Every row comes from one small tree of marks. The marks that hang from a mark follow it in brackets, in the order of their numbers. Every link used is in the known rows. Which tree was each row made from?
Known rows:
z_141{z_84 z_551{z_327} z_725}: [-13  -4 -11   0   6  -6 -15 -24   4 -33  -6 -10  15 -25  51  -7 -29  13
 -23  54 -20 -15  -4  13  -7  41  -7 -22  10  14 -15  11   0  16   8  13
  42 -34 -10  17 -82]
z_142{z_466}: [-14  -3  13  -3  -1  11   2  10  -1   6   1  40  17  14 -12  -5 -11  32
  -1   9   7  19  -1   4  -8 -21  -8   0  -5 -15  -5  10  -3 -26  29  -5
   4  24   1   3 -18]
z_428{z_84{z_466 z_735{z_551}} z_106}: [ 26   1  -9   1  -8  -4  -9 -11 -10 -26  25  -4 -21   7  14  24   2  13
  -9   1  -6 -12  -8  -1   2   6   6   9   7   1  -7  -5  -2  27  -4 -52
 -31  40  13   1   6]
z_142{z_428 z_466}: [ -6  -7   7   0   3   5  -5   4  -1  12   2  57  -9  24   9 -23  -6  38
  -6  -8   7  23  11   5  -3 -40 -17  -8 -13 -26  -3  10  -6 -18  24  12
   3  50   0  11  -3]
z_725{z_487}: [-14   4  19  -8   7   9  11  24   1   3   1  18   1  16 -15 -29   4  23
   2  -9   1   0  -1  -9   2  15 -13   7  -1   4  11  10  -4 -19   3  21
  -9  12 -14  -9   4]
z_735{z_551{z_141{z_725{z_487}} z_327}}: [ -5  -8  23  -2   3  -5  -7   5 -11   2  -4 -17  40   9  31 -20 -10   9
  -4  24   2 -22 -16  -6  -5  30  -8   6  28  25  -5   1  12   1  13  52
  28 -27 -31   3 -20]
z_327{z_551{z_141 z_735}}: [ -5 -12  -1   6   1 -12  -7   4 -10  13   6 -12  25  55  36 -27 -17 -19
  13 -10   7 -27 -15  -3 -10  27 -11   5  15   6  18  13   4 -39  15  43
  21   0 -10  -6  61]
z_725{z_487{z_84}}: [-29   5   4  -3   7   6  11  26   4  -6  -4  -3  -5 -14 -11 -42  -8  34
  -5  -9   3  -3   5   0   0  17  -7  -4  -1  15  16  -1  -7 -18  -1  24
   6   0 -15  -1  14]
z_551{z_141{z_84{z_466} z_725} z_327 z_735}: [-20 -18  -1  31  -3 -25 -27  -9 -22  -7 -31  -2  24 -54  38  19 -25  -8
  -4  26 -46  12 -21  10 -17  66   6 -18  27   3  -6  32   4   0  11  31
   9 -48 -14   0 -11]
z_466{z_84{z_141{z_551}} z_106 z_142{z_428}}: [-21  -6  10  -7   4  11   4   4  22   4  17 -26   9  69  42 -49  10  -4
  17 -23  23 -40  21  -8  -1 -35   3  -5 -11  -6  29 -42  -9  19  16  34
   4  -5   3   9  -9]
z_141{z_84{z_487 z_735} z_551{z_327}}: [-23  -9 -31   2   7 -10 -11 -13  14 -25 -15 -10  28 -31  -7  39  14   1
  -1  25 -16   5  -2  12  -6  13  -8 -14   2  26  -6   5   7  20  -7 -15
   6  11  13  -7 -24]
z_84{z_141{z_725} z_735}: [ 24   4 -13 -16   7   1  12 -19  -9   9  11  -9 -10  -2 -18  42   7 -30
 -11  25 -10   0   3  -5   3  24  -3  22  -6   6 -28 -13 -10   4   2  -4
   4 -46   8  -8   1]
z_142{z_466{z_106}}: [-27  -9  18 -13  -2  18   3  13  10  18  14  38  10  33  -3 -17 -13  36
  10   1   8  14  -1  -6 -15 -22  -1   0  -9 -18   2  11  -8 -10  32 -12
   4  23   5  -3 -31]
z_735{z_551{z_327}}: [ -2  -4  23  -1   4   1  -5   4  -5  -4 -13  14  33  32  -4 -16 -15   9
  -6  16   9 -22 -20 -17  -8  -5  -5   8  11  12  -7  -1   9 -12  26   5
   6  12 -14   6 -23]
z_725{z_141 z_487}: [ -1  -3  27 -15  12   9  16  20  -1  15   2  14 -16 -13 -16 -16  17   4
  17 -15   5  11   1 -22   8  12  -6   0   8  17  21  22   4 -13  -7  18
  -4 -14 -14 -10   6]
z_327{z_551{z_735}}: [ -3  -5  -2   2   5  -2  -5   8  -3   8   8   5  15  57  26 -23 -22 -15
   5  -8  10 -29 -11  -4 -12  10 -15   7  -1  -2  16   0   0 -40  17   7
  14  17  -6  -4  49]
z_327{z_551{z_141}}: [ -1  -9   9  -2  -2  -5  -2  -1 -11   1   8 -11  14  59  25 -39 -13  -5
  10 -10  15 -22  -9  -2   4  13 -10   5  15   7  14   6   3 -35  20  48
  20   2  -5   2  37]
z_142{z_428{z_106} z_466}: [  2 -16   8   2   1   7  -5   7   1   6  22  43 -22  32  39 -27 -10  44
   2  -9   6  17   9   0  -4 -24  -7  -7 -15 -30   3  22 -14  12  12  -1
  -2  59   4   7  -1]
z_327{z_551}: [ -2  -1   8  -7   1   3  -1   4  -2  -3  12   6   0  59   9 -36 -19   2
   1  -7  18 -23  -8  -3   5  -3 -14   7   0  -1  12  -4  -2 -36  22  12
  16  22  -2   4  27]
z_142{z_428{z_84} z_466}: [ -4   0 -12   8  -2   1 -10  -2   1  -1   9  50 -33  -1  23 -29   0  29
 -15 -18  14  34  14  15  -1 -47 -16 -13  -3 -23   0   5  -7 -11  18   0
  -7  60   0  10 -21]
z_466{z_106{z_428{z_84{z_487 z_735} z_142}}}: [  2  -5  -7 -14  -6  10  -6   5  14  13  19  13 -38   1  -7  -7  14  -3
  15 -30   1   5   4  -6  -3 -43  12   3  -8 -13  -5  -4  -8  15 -13 -36
 -18   7  14 -10 -24]
z_84{z_141{z_551 z_725} z_735}: [ 24   4 -23 -22  11  -1  13 -30  -3   3  17 -24   8  20  -7  37   7 -35
 -12  38  -9 -19   5  -9   3  24  -6  16  -5  15 -29 -13   1   9 -13   3
  35 -40  10  -4  -8]
z_466{z_84{z_141{z_551{z_327 z_735}}} z_142}: [-26  -3   3  12   9  -2   1  11   6 -10 -14 -38  48  26  16  -7   2 -31
  10  11   8 -33   4   1  -2 -13  -3  -3   8   7  20 -37   4  -3  12  17
  13 -31  -7   3  -8]
z_141{z_84 z_551{z_327}}: [-23  -8  -6   8   9  -8  -9 -15   5 -31 -18   6  25  -4  14 -12 -15  14
 -11  32  -9  -9 -10   0  -2  20  -5 -21  11  15  -2  16   6   5  14  11
  23  -2  -2  10 -59]
z_84{z_141 z_428{z_142} z_466{z_106} z_487}: [  7  18  29   7 -16   5  17   7   4  35 -19  -6  -7   4 -82  20  26 -34
  29 -51  10  51  -3 -14  29 -33  25  14 -22 -29   6  10  16   8 -32 -16
 -36  47  21 -13  50]
z_487{z_84{z_141 z_428{z_106 z_142} z_466}}: [ 14  12  12  19 -10  -6  14   2 -10  -6 -13 -23 -21 -13 -40  -5 -17  -5
  -3 -16   6  15   1  -7  23  -6  26  -2  -9 -17   3  13   4  11 -23  -8
  -6   9  10  10  36]
z_725{z_487{z_84{z_735}}}: [-20   3 -11  -9   9   3  11  23   4  -6   3  -8  -3 -19 -21  -9   1  29
  -8  -2   0  -9  11   3  -2  16  -8   1  -2  21   7  -7  -8  -6  -3   3
  -2  -6  -5  -9  22]
z_466{z_84{z_487 z_735} z_106{z_428{z_142}}}: [-18  -8  -6 -14 -12  14  -7  14  24  21  17   2 -19 -19  -8  18  25  -6
  24 -20  -1 -15  11  10   0 -53   8   2 -11   3   2 -38  -5  12 -18 -31
 -22 -10  15 -11  13]
z_141{z_84{z_487} z_551 z_725}: [-10   6 -19 -11  -1   5  -9 -25  12 -18   2 -10   4 -25  43  -7  -7  15
  -9  30 -10  -9   5  24  -9  39  -7 -15  -7  14  -9  -4  -3   6 -13  10
  27   0  -8  15 -39]
z_466{z_84{z_141 z_487} z_106 z_142{z_428}}: [-33  -6   9  -3  -4  16   0  19  24  15   7 -22  -8  31  25 -37  27  -6
  34 -48  24  -6  22   6   0 -41   8   1 -20  -9  36 -48 -15  15   7  19
 -28  16   5  -1  19]
z_428{z_84}: [  2  10 -10   1  -3   4  -3  -4  -5 -19   5  15 -38   3  10 -25   0   4
 -10 -14   4   7  -3   1  -5  -2   0  -4  10  -4   3  10  -9 -23  12 -13
 -21  19  -3   5 -34]
z_84{z_141 z_487 z_735{z_551}}: [  8   5 -13 -15   3   2  14  -7   4  24  -2 -17  23   3 -54  47  39 -32
  12  -2  14  10  -6  -3   2  -3  -3  32 -12  26 -17 -34   6   3 -15  -4
 -13  19   8 -19  52]
z_142{z_428 z_466{z_84{z_735{z_551}}}}: [ -4  -3  -4   0  -4   1  -8   3   9  11  11  37   9   4  16   8   6  28
 -13   8  17  -3  18  21  -6 -58 -26  -4  -7  -2  -5 -33   0  -6  18   3
   3  39  -1   9  20]
z_735{z_551{z_141{z_725{z_487}}}}: [ 11   1  23 -13  -2   1   0  -2  -8  11   8 -11  35  31  33 -29  -7  18
  -4  16  11 -34  -9  -2  -9  33 -10  13  17  21  -5  -7   6  -8   7  53
  26 -19 -29   8   4]
z_487{z_84{z_141{z_551}}}: [-18   6 -18  -5   8  -1  15 -11  -1 -11  -7 -25  -1   7 -20 -31 -17  -4
  -8   9   9 -10   1  -9   1   9   8  -6  -4  19   0  -9   0 -17  -4  32
  34 -11   0  14   1]
z_428{z_106 z_142}: [ 13  -7  26  -3  -1  15   3   9  -1  -7  26  -3 -18  52  28 -15 -26  24
  22 -14   0 -23  -3 -24   4  21  19   0  -5 -23  -2  31 -20  14 -11 -31
 -20  14   3   5 -31]
z_551{z_327 z_735}: [-21 -15   2  16  11  -8 -13  15  -8   0 -22  21  20   2   4   5 -17 -16
   2   5 -23  -1 -20 -20 -23  18  -2  -4   9  -4   5  30   1 -19  18 -11
  -4  -2  -8 -10 -13]
z_725{z_141{z_84{z_735} z_551{z_327}}}: [  5 -16  -9  -9  12 -10  -2 -19   3 -16  -7   2   7 -33  -3  30   8 -11
   3  29  -8  -3  -3 -14   1   7   0 -17  16  27   2  25  13  16   2 -10
  15 -37   6   2 -37]

Which tree is each row?
[ 27  12  43   6 -17   5   7   8  -4  15 -12  23  -3  43 -50   1  -9   6
   8 -32   1   6  -5 -18  13 -30  18   4 -12 -44   7  33  11   1   1 -32
 -25  33  13   4   9]  z_84{z_428{z_142} z_466{z_106}}
[ 30   1  -9   6  -6  -4   7   5   2 -14   3 -24 -13   0 -13  18 -10  17
  -6 -10   9 -17  11  -3   1  -5  16  -2  -5  -8   3  19  -4  25 -15 -37
 -10  -7  11   2  20]  z_487{z_84{z_428{z_106 z_142} z_735}}
[  8   4 -30   2   2  -7  -3  -8  -2  13  -4  10 -19 -37 -14 -12  26 -44
  -3 -11  -1  24  -6   4   4 -36  -3   2   0   6  -7  -9  13 -11 -31   4
  12  12   2  -5  12]  z_106{z_428{z_84{z_141{z_551{z_735}} z_487}}}
[-11 -23  -3  16   4 -17 -20   1 -20   5 -17 -10  25 -13  50   7 -18 -23
   4  18 -33  -8 -18  -8 -26  55   2  -9  28   5  -1  37   3 -10  11  35
  20 -54 -19  -6 -18]  z_551{z_141{z_725} z_327 z_735}
[ 44   9  27  11  -6   2  20   1  -3  11   5 -18 -11  36 -25   3   8 -23
  11 -23  23  14  -3 -25  23  -3  20  13  -5 -27   2  31   3  27 -27  -6
 -17   4   5  -9  12]  z_84{z_141 z_428{z_106 z_142}}
[-19  -6  -7  -3  19  -2  -6   6   1  -4   2 -12  34   1  49  -4 -19 -13
 -10  37 -24 -25  -2 -11 -18  44 -19  -8  10  16   1  13  11   1 -16  13
  53 -25 -23  -3 -31]  z_141{z_551{z_327 z_735} z_725{z_487}}
[ 11  -1  21 -12   3   1  12  -3  -3  15   1 -18  44  54 -47  38  12 -15
   8   1   4 -20  -6 -16   6 -13   7  32 -16  -4  -8 -42   4  23  23 -17
 -13  -5  17  -6  31]  z_84{z_141 z_466{z_106 z_142} z_735{z_551}}
[ 17  -8  13 -13  -6   3  -3   0  -5  14   4  30  -7  11 -51  35  -2   3
   3  -4 -25  -5  -4 -11   7 -34   9  11 -15 -21 -18   0  -1   5   5 -43
 -19   1  27  -3  13]  z_84{z_466{z_106{z_428{z_142}}} z_735}
[ 44  10 -24  -7  -3 -11  -4 -33   8 -20   3 -10  15 -11  23  33   0   4
 -35  43  -4 -19  10  19  -7  26 -12  -7  -1   6 -16   9   9  29  -8  -6
  32 -32   2   9 -24]  z_141{z_84{z_428 z_735} z_551 z_725}
[-16   7  -2   5   4  -4  11  -4  -8 -18 -20 -30  21   8 -32 -22 -18   1
  -4   7   0 -14   4  -1   9  -9  11  -4 -10   3   6 -22   3 -11   6  18
  23  -5   8  20  14]  z_487{z_84{z_141{z_551} z_466{z_142}}}
[-22  -3  -1  -5  15  -4  13  12  -2   5  -8 -10  10 -36 -13 -13  -2  -3
   7   1  -9  -8   3 -14   0  14  -3 -16   6  30  27  15  18 -15 -27  17
  31  -8 -12   2  38]  z_725{z_141{z_551{z_735}} z_487{z_84{z_466}}}
[-27   1  23  -4  -4  11  11  13   1  18 -13 -12   9  21 -50   0  20 -17
  35 -37  -3  29  -3  -6  12 -15  19  15 -26 -17  16 -22  -3   2   5  -3
 -34  32  19  -9  33]  z_84{z_141 z_466{z_106 z_142} z_487}
[ -1   1  -2  -4   6  -3  -8  -4   7 -13   4  -6  17 -48  29  30  -6  26
 -24  44 -10 -12   2  22  -5  48 -19   3   8  25 -19 -24  -5  30   5  -1
  11 -45 -20  -6 -27]  z_141{z_84{z_735{z_551{z_327}}} z_725{z_487}}
[ 31   6 -14   9  -3  -6  16  -1   0  -4   3 -41 -18  -8 -31  22   0  -9
  -2  -9  16   1   9  -8  11  -1  20   5  -7  -3  -1   6  -2  31 -26 -22
  -5 -19  14  -4  32]  z_487{z_84{z_141 z_428{z_106 z_142} z_735}}
[-14  19 -11  10  -9  -1   3  -7  -9  -3 -12   2 -37 -39 -42   6  23 -26
   2 -26  -2  50  -6   8  19 -10   9   5  -2  -1  -2 -14   2 -21 -13  -9
 -35  48   9  -3  19]  z_428{z_84{z_141 z_466 z_487}}
[ 25   3  16   3  -6   1   5  -2   5   9 -17  11 -23 -45 -22  13  19  -6
  17 -21  16  31   2  -2   9 -11  14 -13   2  -1  13  35   8   4 -16 -11
 -25  -4  -2  -1   0]  z_725{z_141{z_84{z_428{z_142} z_487}}}
[ -5   3 -25  -3   5  -4  13  -7  -4  -5  -4 -22 -12 -17 -41  10  -4  -6
 -11   7   2  -2   4  -3  -1   8   7   6  -7  17  -9 -15 -11  -7   2   4
   3 -28   9  -1  23]  z_487{z_84{z_141 z_735}}
[  4   5 -27  -8   4  -3   9 -12  -6  -6   2 -26 -18 -30 -14  15 -11  -6
 -17  21  -4  -6   8   4  -3  21   6   5  -6  16 -18 -20 -13  -2  -1   7
  16 -50   4   4   7]  z_487{z_84{z_141{z_725} z_735}}
[ -4  -1  -6   6 -15   5  -1  18  15   9   9   8  11 -27 -11  43  25  15
   4  -1  14  26  12  27  -2 -42  -7  -1  -5  -6  10  -7   8  10  -5 -35
 -16  36  13 -11  33]  z_142{z_466{z_84{z_428{z_106} z_487 z_735}}}
[ -4  14  23  -3   1   5  15  -1 -17  12  -7   5 -14 -19 -38   4  -4 -15
 -11  10 -20  23  -5  -3  24  27  -1  15  -8  -4 -14 -11   1 -13  -8  25
   4 -11  -4   0  18]  z_84{z_141{z_725{z_487}} z_466}
[-13 -13   5   8  -6   9 -11  11   8   1  25  34 -23   8  52 -26  -5  40
   1  -4  10   7  16  16  -3 -35  -9 -14  -8 -19  11  -3 -11   8   9   2
  -3  50   1  12   6]  z_142{z_428{z_106} z_466{z_84}}
[  5   6  15   8 -11  -3   3  15  -2 -10 -22  -5   6  12 -29 -26 -15  26
  -7 -22   7  -6   6   2  -2 -29  18  -8 -13 -22  26   3   4   1  22  -8
  -8   9  10  15  19]  z_487{z_84{z_428 z_466{z_106 z_142}}}
[ -7  -3  -6 -12  -5   8  -1   0   9  18  11  19 -41 -10 -10 -36  20 -16
  12 -31   5  23  -5  -7   0 -34  11   6  -7  -5   4  -5  -3   4  -7   0
 -11   8   9 -10 -11]  z_466{z_106{z_428{z_84{z_141 z_487}}}}
[-33   8 -15   2  -1   4   5   1  11  12  -4 -22  15 -10  -6  -1  22 -37
  13  -3   6  -4   1   6   0  -1  -3   0  -1  24  11 -30   8 -26 -24  21
   4  12  -2  -3  39]  z_466{z_84{z_141{z_551{z_735}} z_487}}
[-21 -24   1  21   6 -22 -16   9 -19   7 -26   1  36   3  17   4  -9 -21
  14   0 -26  -1 -23 -18 -22  39   5  -9  30   6   8  45   8 -16  14  33
   4 -28 -12 -11   0]  z_551{z_141 z_327 z_735}
[ 31  15   6   7  -9  -9  -3  -5  -2  -9 -11   7  -1 -62 -16  45   6  20
 -33  20 -19  20   8  30  11  29 -14   2  -4  -5 -10   0   5  24  -8  -9
 -11 -23  -2  -4  19]  z_141{z_84{z_428 z_466 z_735} z_725{z_487}}
[-10   7  -5 -11   8   4  -1 -14  12 -20  12  -9  13 -16  50 -23 -14  28
 -21  40  -8 -20   9  17  -3  52 -18 -14   2  19  -6  -6  -2  11  -9  31
  41 -27 -20  10 -43]  z_141{z_84 z_551 z_725{z_487}}
[ 22   7  24   7 -11  -2   2  -4  -2   6 -26  19 -20 -55 -41  24  17  -5
  16 -22   4  39  -2   3  17 -12  15 -12  -2  -8  12  32  14   2 -16 -19
 -30  10   4   4  16]  z_725{z_141{z_84{z_428{z_142} z_466 z_487}}}
[-14  24   0  15 -10   7   6  -3  -5  -2  -7  -8 -37 -28 -38  13   9 -25
  15 -37   1  41  -1   2  25 -15  17   2  -3 -12 -12 -11  -4 -13 -30 -23
 -42  42   8  -2  -2]  z_428{z_84{z_141 z_466 z_487} z_142}
[-20  -2   5   6  -4   6  -8   9   6   8   5  46 -10   1  22 -23  -2  33
  -7  -5  12  12  17  19  -3 -53 -19 -14  -6 -15   5 -14  -5 -23  21  16
   1  42  -3  14   7]  z_142{z_428 z_466{z_84}}
[ 19   2 -26  -4   3   3   5  -7  -2 -14  41 -31 -54 -22  38  18  17 -17
  -6   4  -3  10   6  -1   9  39   5  11   7   8  -6  -4 -17  42 -26 -24
 -17 -16   4 -17  -9]  z_428{z_84{z_141{z_725{z_487}} z_735} z_106}
[ 17   2 -13  -7  -1   0 -11 -21   1 -17   7   9 -14 -35  25  31 -13  21
 -24  36 -19  -8   5  24 -11  44  -7  -2  -2   3 -24  -7 -17  12  15 -14
  -3 -46   0   4 -36]  z_141{z_84{z_735} z_725}
[-12   7 -11  -1   0  11  10  -5  12  11  28  -7 -20   1 -15  35   3 -10
  12 -12  18  26  11  -4   7 -23   8   5   2 -14 -21 -13 -12  20  -7 -48
 -17  -2  14 -16 -39]  z_428{z_84{z_141 z_735} z_142{z_466{z_106}}}
[ -6  -9 -16  -4  14  -5 -13 -11  -5 -10   0  -7  28  16  52   2 -29 -20
 -11  41 -27 -32  -8 -10 -24  34 -10 -11   8   6  -8  18   8  -6   0   1
  51 -28 -13   9 -46]  z_141{z_551{z_327 z_735} z_725}
[  1 -14  23 -13   5  12  -3  14   9   4  12  14  -3  90  36 -54  -4  30
  20 -39  12 -27  12 -15 -16 -23   5   0 -20 -33  26  -1 -20  14  39   6
 -18  16   3   6 -25]  z_466{z_106 z_142{z_428}}
[ 13   3   0   5  -5   5  -6   4  -2   3   4  35 -28 -30  -5 -14  -6   8
  -7  -4   6  23   4  11  10 -69  -1  -6   4 -22 -18  -4   0  -8  -6 -23
   7   4  -1   6 -43]  z_106{z_428{z_84 z_142{z_466}}}
[  7 -12  -5 -14  -1   9  -8  16  14   2  11  -1 -11  17  11 -16  21   3
  18 -30   6  -3  10   4 -10 -52   7   5 -12 -18  16 -23  -9  26  15 -36
 -22  -6  14  -9 -23]  z_466{z_106{z_428{z_84{z_487 z_735}}} z_142}
[ 20  -3  26   0   2   0  12  14   5   5   1   6 -19 -44  -2  -9  25  14
  10 -14  14  23   2  -7  15  23   0  -8  10  10  29  36   9  29 -19  11
 -14 -12 -13 -13  15]  z_725{z_141{z_84{z_428{z_106}}} z_487}
[ -2   3 -23  -4   7  -8   4 -13  -5  -9  -3 -35   7 -33 -12  16 -16  -8
 -21  33   3 -17   1   1  -3  13   4   9   3  30 -21 -31  -2  10   4   5
  28 -48  -5   5   2]  z_487{z_84{z_141{z_725} z_735{z_551{z_327}}}}
[ 16  -1  14  31 -12 -20 -10  -5 -14  11 -28   6  32  -9  -2  18  -6  -3
   5 -13 -14   7 -14   8  -6  40  10 -10  15 -15   5  39  12  -8  -6  27
 -14 -12  -7  -1  38]  z_551{z_141{z_84{z_428{z_142} z_466}} z_735}
[-11  20  -8   8  -4  11   8  -2   4   0   3 -17 -40 -15 -18   3  14 -28
  19 -36  17  32   3  -1  16 -10  15   2   1  -5  -9  -9  -9  -7 -30 -16
 -32  24   1  -7 -19]  z_428{z_84{z_141 z_487} z_142}
[-18 -11  -9   4  15  -8  -8  -1  -2  -8 -13   4  39  36  12  -5 -15 -19
  -1  20 -16 -25 -14 -23 -20  16  -8 -10  10   8   4  28  13 -16   5   2
  29   7  -4   0 -21]  z_141{z_551{z_327 z_735}}
[-14   7 -10  -7 -10   5  -4   7  13   2   4  -7  16 -14 -12  29  25   0
   5   1  10 -23   3  18  -6 -18 -10  10  -1  26   2 -45   3 -14  -3 -16
 -21  20   0  -3  40]  z_466{z_84{z_487 z_735{z_551}}}
[ 35  -1 -21  -6  -2  -6  -9  -7  -6  -4   3  31 -34 -31 -14   2  15  -9
 -19   0  -7   8  -1   7   1 -46  -6   5   6  -2 -15  -4   1  -6  -1 -21
  -8  -8   7  -1 -14]  z_106{z_428{z_84{z_735}}}
[ 42   2   3  11  -9  -5   0  -7   8 -16   3   2  -7  -2  -1  40   5  22
  -5  -2   4   0   2   6   4  17   8  -3  -3 -17  -5  25  -7  42  -8 -40
 -31  -9  11  -6  -2]  z_141{z_84{z_428{z_106 z_142} z_735}}
[ 39  22  36  10  -5  -2  17  11 -14   9 -23 -14  17  -4 -41   9  13 -23
  -9  -7   3  25   6   4  29  -9   0  16 -10 -26   7  -8  15  13  -4  16
  -2 -12  -5  -1  33]  z_84{z_141{z_725{z_487}} z_428 z_466{z_142}}
[  8   0 -14 -13  10   2  -5 -16  -3   0  12  -1  24  36  56  -8 -24 -11
 -11  34 -18 -42  -2  -6 -27  40 -11  -4  -2   2  -8  15   3 -18  -6   6
  46 -15 -12  14 -26]  z_141{z_551{z_735} z_725}
[ 12  11 -17   1  -6  -5  -5  -9 -13 -21   1  17 -28 -17 -29  33   7   1
 -15  -2 -17  11  -2   7   3  -9  -2   3   4  -5 -11  -2  -4 -13  10 -42
 -33  25  17   1   0]  z_428{z_84{z_466 z_735}}
[ -8 -10  17  10  -2 -13 -12  -8  -8  -9 -18  -4  46   3  15 -17 -11  19
  -3  20   6 -16 -22  -1  -7  22   0  -1  27  24  -5   6  11   1  26  46
  11 -14 -20   6 -24]  z_735{z_551{z_141{z_84} z_327}}
[  7  14 -38  -7  -2   0   2 -15  -1  -3  12 -21 -43 -46  -6  34  30 -35
  -4  -8  -1  32   7  14   3  10   0  11   1  12 -16 -25  -9   4 -22 -22
 -21  -2   8 -14  -3]  z_428{z_84{z_141{z_725} z_487 z_735}}
[ 23   5   1   2  -3   3  -7   0  -4  -2   3  27 -38 -19  -4 -25  -5  -7
  -8 -10   2   5  -1   1   9 -49   4  -3   6 -17 -17  -1  -3 -11 -13 -17
  -5  -4  -3   9 -38]  z_106{z_428{z_84 z_142}}
[-12  -9   1  16  -4 -18 -13  -6 -11   3  -7  -5  26  23  32 -15 -20  -7
   6  -4  -2 -14 -16  11  -3  37  -9  -3  13   5  15   6   6 -30  13  42
  12   4  -7   0  65]  z_327{z_551{z_141{z_84{z_466}} z_735}}
